Known rows, with every step that occurs
pulep, bonul, nogip: [ 12  -1   3  26  -6   6  -6  -9  -2   2   1 -10  10  -1   0  -4  12 -12
   7  -4   4   8  10  -5  -8  -2   3  17  -9 -17   9]
nogip, giga: [ -7  -6  -4   3  -3   1  -4  14  -5   2  -7   3  -7   5  -3   2  -4  -1
   0  -8  -1  -1  -3  14   4  -2 -10  -5  -1  10   5]
rekudil, nabab, bonul, nogip: [  3   7  -9   3   0   1 -15   3 -36  -6   1 -19   8   4  -1  -3  11  -2
  -1   1 -14  -6   0 -21  16   7  12  44 -16   7  -3]
nesi, zalu, giga, bonul, pulep: [  6   2   5  13   9   8  20 -17  15  -8  -4  13  -7  26  -3   3   7  10
 -11   9   3  15  12   9 -17   6  11  -1  26 -11 -11]
vorer, pulep, giga, nogip: [ 12  15  12 -13  -5   2  15  -8  35  15   5  12 -25 -21  15  13  -9   4
  -1  -8   8 -11 -11   6  -7   2  -6 -19  -7   3   2]
rekudil, nabab: [  8  -8 -19   8   1   6 -15  19 -10  -5   4  -8  -9  11   0   7   8   5
   5   6 -10 -12  -2   1  10   2 -11   9   4  -3  -3]
vorer, pulen: [ 26 -13 -10  11  -2   9  -1  12  -5  -3   9  -3 -17   2   2  19   1   4
  -1  -6   1 -16   8  23   2 -12 -18  -8   5 -15   4]
zalu, giga: [ 11 -20  -9  13   2   4  -1   6  19   0  -4   8 -21   9  -6   6  -2  11
  -1  -5   4  -4   7   5   0   3  -8  -2  -7  -8  -7]
nogip, giga, bonul, nabab: [-15   5   5   8   5   4  -7  16  -9  -1 -15  -4  14 -10 -12  -5  -2  -9
  -1   5   2  16   0   7  -4   6   1 -14  10  11   6]
pulep, vorer: [ 14 -22  -3  -2  -1   1 -12   6   6   5   9  -2  -3  -2   0  12  -6   7
  15  -9   0 -12   6  11   9 -23 -15 -13  -3 -10   3]
pulep, giga, bonul, nabab, rekudil: [ -1  14 -10  -4   9   1 -17  10  -3  -6  -2  -8  15 -11   4   6  -4  -2
   4  -6  -1   1 -12 -13   0   3  -6  -8   3  11  -6]
pulep, giga, nogip: [  5   9   4  -6  -3  -7  10  -4  14  12  -5  12 -20 -19   8   1  -6   1
   1  -9   4  -6  -7   1  -5   4 -11 -11  -4  11  -6]
zalu, nesi: [ 16  -7 -11  24   8   8  -2  -1   4  -2  -7  -4 -26  29  -3  -3   6  10
   1   5   0  -3  18   5  10  -2 -14 -11   6 -12  -3]
giga, bonul: [  7   7   0  25   2   3  -5   7  13  -2  -2   1  -7  -4  -5   8   4   0
  -7   2   3   6   9  13 -11   0  -5 -10  17  -8  10]
nesi, zalu, giga, pulep: [  3 -18 -11   3   5   3  21 -13  27  -8   3  18 -32  23   3  -8   7  19
 -13  15   7   0   4   9 -11   8   1 -11  -4 -10 -13]
nesi, zalu, giga, pulep, bonul, nabab: [  2 -10  -3   9   6  10  11 -12  17  -9   0   6  -1  18   1 -21  14   8
  -3  15  13  13   5  -5 -21   6  10 -20  -4 -23 -15]
giga, bonul, nabab: [  5   0  -2  22   5   7 -13  10   2  -5  -7 -10   7  -6 -10   3   1  -4
   1   6   2  11  10   4  -4   5  -2 -19  17  -9   6]
nogip, bonul, giga, pulep, vorer: [-13 -22   6 -18  -5  -9   7  -9  -6   1   9   2  17   2   0 -12  -6   0
   9   7  -2   1   0  10  10 -16   3 -13   9 -25   6]
rekudil, nabab, bonul: [  4  13 -13   3   1   3 -20  20 -24  -5  -1 -11  -2   9  -2   1   8   7
  -3  -4 -13  -6  -1 -11  12  -1  -1  18  -3   6  -1]
zalu, giga, nogip: [  8 -11   0   8   7  -5  11   3  24   0 -17  17 -30  -8  -5  -2  -3   6
  -3   0   8  -3   5   1  -3  12  -1  -6  -3  -2 -10]
nabab, bonul: [  5   9  -5  12  -1   4 -13   5  -9  -4  -3  -5 -11   7  -2   4  -2   5
  -8 -12  -4  -3   6  -4   5  -1  -2   0  -2   3   6]
nabab, bonul, giga: [ -6  -3   2   5  -2   2  -2  -1 -20   0  -5 -12   4  19  -3   4   0   7
  -6  -6  -4   2   3 -12   8   0   3   0   6   8  -2]
nesi, zalu, giga, bonul: [ 15  -2   3  23  12   8  12  -6  25  -1 -10  13 -24  17  -4   1  12  12
 -14   6   9  12  12  16 -18   4   2 -10  11  -7 -13]
pulep, giga: [  9  -1  -2  -1  -4   3  -3   0   9   9   6   3 -14  -1   8  10  -5   6
   3 -14   0  -8  -5   2  -1  -5 -20  -7  -8   3  -1]
pulep, bonul, nogip, dabil: [ 13   0   8  21  -5  -2 -12 -10  -5   7  -5  -8  17  -3  -7  -5   8 -28
   7  -5  11  11   9  -8  -9 -11   6  15 -12   2   1]
zalu, giga, bonul: [  9  -3   2  21  10   3   2   4  28   0  -8  12 -15  -3  -6   5   3   5
  -6   2   6  10   9  10 -13   6  -2  -2   5  -8  -2]
giga, nogip: [  6   2  -3  12   0  -5   4   2  11  -2 -12   7 -23  -9  -3  -1  -2  -2
  -1   2   3  -3   4   6   0   7  -4 -11   7  -3  -1]
rekudil, nabab, bonul, nogip, giga, pulep: [-31  12  -5 -22  -3 -10   4   1 -37 -10   1  -6  14  -4   0 -26   8  -3
 -10  13 -14  -1 -12 -18   8  16  19  45 -26  23   3]
pulep, giga, nogip, bonul, nabab: [  3  15  10  -4   1  -3  -3   0 -11   7 -20   5   1 -21  -1 -14 -11 -13
   6  -8   5   9  -6  -2   9   8   1 -18   2  -7  -1]
bonul, pulep, giga, nogip, dabil: [  1  16  15 -18  -5 -16  12 -17   2  10  -6  13  -1 -10   3   2 -17 -18
   3  -5   5  -2  -7 -11  -2   2   1  -6   7  26 -12]
bonul, nabab, rekudil: [  1 -14 -28   6   9   5 -28  15 -14 -16  -5 -15   8  12  -5   7  -6  -1
   5  -5  -5  -6  -1 -13  17   1  -5  -9   2  -2  -7]
rekudil, nabab, bonul, giga: [ -8   2  -6  -4  -1   0  -8  13 -36  -3  -1 -19  11  20  -1   0   9  11
  -2   4 -14  -4  -6 -19  14   5   5  20   4  13  -9]
nogip, giga, bonul, pulep, vorer: [-16   2  17 -17   0  -5   6   3  -5   4   2   5  30  -9  -3   3  -8  -6
   9  -3  -2   7  -1  12  -3 -15   4  -1  18   5  10]

Rows
[ -3  15  -8  -5  -1   1 -13   7 -37 -10   2 -11  14  22   0   3   5   5
  -1   1 -19  -5   1 -20  15   4  10  25  13   3   2]	rekudil, nabab, bonul, pulep
[  5 -19   1 -10  -4   0  -2  -5  -3   1  15   0  15  10   3  14 -12   3
  16  -8  -5 -11   9   3  11 -20  -4  -6  14 -16   4]	bonul, pulep, vorer
[-19 -17   0 -28  -3 -10   7   3   6   3   9   9   5 -12   4  -9  -9   2
   7   2   2  -7  -8  12  -1 -14  -8  -9 -11   6   9]	nogip, giga, pulep, vorer
[-25 -10  -3 -11  -5  -9  14 -13  -5  -4   6   4   3  -6   0 -16   0  -9
  -4  12  -1   0  -6   2   1  12   7  16 -16   8   9]	bonul, nogip, giga, pulep
[  2  -7   7  16  -6   6   1   0  -2   4   0 -11  11  13  -1   0  12   0
   6  -1   4   9   4  -4  -8  -7  -4  -7  13 -12   2]	pulep, bonul, giga
[-27   2   2 -41  -1 -14   2   1 -34  -3  10  -8  28 -16   3 -22   1  -2
   5   7 -13  -8 -14 -12  13  -4  19  42 -33  20  -2]	rekudil, nabab, bonul, nogip, giga, pulep, vorer
[ -6   3   9  11  -6   2  -2  -4 -12   7  -6  -4  16  -5  -1 -13  10 -17
   7  -7   3  10  -1  -2  -7  -2   5  22 -15   2  10]	pulep, bonul, nogip, giga
[ -5  25  -1 -23  -3  -1  -7   1 -32  -1  11  -5  12  11  11   3  -1   9
   0  -8 -17  -9 -12 -25  13   2   1  27  -1  14  -6]	rekudil, nabab, bonul, pulep, giga
[ -1 -22  -8 -14  -4  -7   1  -2  18  -3  19   4  -3  -7   4   1  -7   7
   7   7   2 -12   0  11   0 -17 -11 -15  -3 -13   5]	giga, pulep, vorer
[  9  17  12  -2  -1  15  -1   1  27  10  10  -5   4 -17   9  16  -7   2
   2  -1   7   5  -7   3 -11   4  -3 -26   4  -4   9]	vorer, pulep, giga, bonul, nabab
[-22  -6  -8  -9  -3  -7   9   3   7  -4   2  11  -5  -3   0 -11  -3  -1
  -9   6   0  -2  -8  12  -3   6  -6  -7  -3   7   7]	nogip, giga, pulep
[ 11  -6   7  21  10   7  17 -19  15  -2  -8   5 -13   8  -3  -4  14   4
 -10  10   8  13  14   8 -14  11  15  16  -4  -8 -12]	nesi, zalu, giga, bonul, nogip
[ 15   6   4  -9  -7  14   0  -4  31  15  18   4 -17  -1  16  23  -7   9
   2 -13   3 -12 -11   9  -1  -6 -16 -18 -10  -4   6]	vorer, pulep, giga
[ -4 -20   0 -33  -6  -6  14  10  -4   0  21   9   4 -17   6   3  -7   3
   6  -1   5 -21  -8  30   1 -21 -12  -8 -15  -2   7]	nogip, giga, pulep, vorer, pulen
[-18  -9  -2 -36  -2 -11   3   4 -26  -4  16 -13  21   4   4  -9   3  13
   6  13 -11 -12 -12 -18  11  -9   8  15  -4   8  -8]	rekudil, nabab, bonul, giga, pulep, vorer
[ -1   4 -17  15  13   3 -22  15  -5 -15  -6 -12  13  -1  -8   6   1  -4
   1   2  -3   6   0  -8   4   4   2 -13  14  -1  -2]	giga, bonul, nabab, rekudil
[  0 -32  -5 -16   2  -6   9  -3  32   0  12  14  -8  -3   2  -3  -7  15
   6   4   6 -12   2   6  -3 -11  -6  -9 -16 -16  -4]	zalu, giga, pulep, vorer
[-11  10   9  -1  -1  -8  12  -5 -14   0 -16  -4  -3  -2  -4  -5   0   1
  -9   0   0   2  -1 -15   2   9  12  -1   8  15  -6]	nabab, bonul, giga, nogip
[ 12  18  24  -5  -5   1   5 -20  28  20   9   0   7 -21   7  14  -5 -21
  -1  -3  12   5  -7   2 -11   1   7   6 -15  18   4]	vorer, pulep, giga, bonul, nogip, dabil
[  0  -1   6  13   5   3  10  -7  17  -5  -1  12   1   8  -6   6  -2   5
  -4   6   2  12  11   0 -10  10   6   4  24 -12  -1]	zalu, giga, bonul, pulep
[-17  11   0 -11  -1  -2 -11   9 -47  -3  -8 -13  16   0  -3 -14   9  -6
  -3  -2 -15  -2 -10 -16  17   9  16  47 -25  27  -1]	rekudil, nabab, bonul, nogip, giga
[ 12  17  17 -16  -7  -4   9 -10  34  20  -1  13 -16 -19  10  12 -15 -13
  -2  -7  15  -7 -13   2  -8  -1  -3 -23 -11  23  -4]	vorer, pulep, giga, nogip, dabil
[-18  14  10   4  -1  -2   8   0  -6  -3  -6   7  17   3  -5  -1  -3  -9
  -6   2  -5  14   0   9  -7   6   6   1  26   8  12]	nogip, giga, bonul, pulep
[  0   9   3  17   0   2   4  -6   4  -7   4   2   6   7  -4   9   0  -3
  -5   6  -4  10  12   5  -8   3   3  -4  34 -13  11]	giga, bonul, pulep
[  4   9  -2   0   0  -7 -21   2 -36  -1  -8 -17  14   4  -8  -4   6 -17
  -2   1  -7  -1   2 -23  15   3  16  40 -21  27  -9]	rekudil, nabab, bonul, nogip, dabil
[ 10  25  18 -11  -4   3   8  -8  25  15  -5  14 -16 -21  12   3 -10  -8
  -3 -13   6   1 -11  13   1   1   0 -20  -1 -13  10]	vorer, pulep, giga, nogip, bonul
[ -3  -1  -7  13  -3   3  -5   0   5  -8   7  -5  14   0  -2 -16   6  -5
   3  11   6   9   4  -8 -12   2   0 -22   3 -23   9]	giga, pulep, bonul, nabab
